Each row comes from the steps of one walk. Every step used is in the known rows, and no mark comes twice. Write the walk behind each row, first mark first.
In the rows, 128 means zero.
Known rows
P -> E -> A -> B -> J: [121 120  90 142 142 121 160  72  94 126 167 110  68 123 177 114 112 159
 116]
N -> E -> A -> B: [119  96 145 182 123 145 168  77 168 125 144 133 105 145 158  91 188 124
  79]
P -> E: [124 142  96  93 164 155  80 136  62 153 162 153  81  98  97 147 122  96
 123]
N -> E -> J -> B -> A: [133 133 148 153 126 107 129 139 173  98  79 126 159 166  87 160 100 127
 203]
P -> E -> A -> B -> C: [ 61 156 145 135 130 127 132 135 147 100 152 145 120 131 166  77 186  92
  69]
J -> B -> A -> E -> P: [149 116 146 144 121 114 149 150 183 107 106 157 187 112 150 109 143 125
  89]
A -> E -> J -> B: [146 108 127 127 110 152 175 114 124 119 117 147 146 129 140 162  94 112
 180]
J -> B: [ 96  86 106 138 141 136 104 172  84 170 117 172 125 107  72 144 106 103
 147]
J -> B -> P: [116 116 138 136 132 105 106 181 132 182  86 150 163  96  84 119 131 140
 135]
J -> B -> P -> E: [ 92 142 124 115 166 121  94 173 104 177 115 158 158  52 103 127 133 110
 148]
N -> E -> J -> B -> P: [135 148 183 151  90 123 156 141 165 139  78 131 182 117  97 147 142 162
 192]
E -> J: [169 139 130 103  92 155 117 106  85 111 149  90  79 185  96 170  98 144
 152]
P -> E -> J -> B: [ 91 119 119 118 139 143 117 132  69 124 145 132 129  89 101 172  92  97
 193]
C -> B: [112  44  62  91 103 148  69 157  65 127 127 103  81 152 103 146 161 133
  96]
P -> E -> A -> B: [ 95  96 103 148 165 135 125  87 110 131 181 115  94 105 166  93 161  98
  68]
J -> B -> A -> E: [147 114 102 125 164 108 135 150 175 132  81 174 160 143 144 126  96  93
 135]
E -> A: [111 125 104 167 151 120 104 113 109 142 161 106 111 116  90 116 142 156
  75]

Write each row's walk
[188 136 102  97 150 121 127 127 171 119 102 148 124 179 159 124 102 110
 107]	B -> A -> E
[153 180 147  88 118 137 112 113  98 120 145  84 119 122 125 149 113 149
 162]	B -> P -> E -> J
[117 129 151 106  83 143 134 164 141 121 116 168  87 201 150  90 160  87
  90]	A -> B -> C
[179 128 152 118  90 166 163 123 146 123 152 154 135 113 156 116 171 144
  65]	A -> E -> P
[ 96 169 119 152 175 101  90 119 129 144 157 100 149  54 113 102 162 158
  86]	B -> P -> E -> A
[153 147 158  88 109 144 131  98 114 111 148  83 105 142 168 129 127 126
 141]	A -> B -> P -> E -> J
[127 131 157 131 104 110 124 153 132 145  94 107 163 124  99 140 114 158
 171]	E -> J -> B -> P
[111 163 161 117  81 140 176 160 159  94  98 177 167 158 144 142 123 106
 166]	A -> E -> J -> B -> C
[159 137 160 122 105 119 167 135 167 139  88 130 177 117 144 137 115 146
 170]	A -> E -> J -> B -> P
[107 133 115 122 167  97  88 144 123 101 110 110 147 134 103 155  68 103
 190]	P -> E -> J -> B -> A
[132 110 143 158 126  98 130 111 168 150 129  88 132 134 154  64 175 152
  56]	E -> A -> B -> P
[208 157 125  93 111 129 149  92 167  78 115  98 120 205 160 155  78 138
 147]	B -> A -> E -> J
[142 108 103 152 116 113 165  78 110 132 151  96  62 162 164 111 109 176
 108]	E -> A -> B -> J
[ 82 147  95 149 183 130  94 105  90 136 183 116 115  67 110 118 146 129
  96]	P -> E -> A
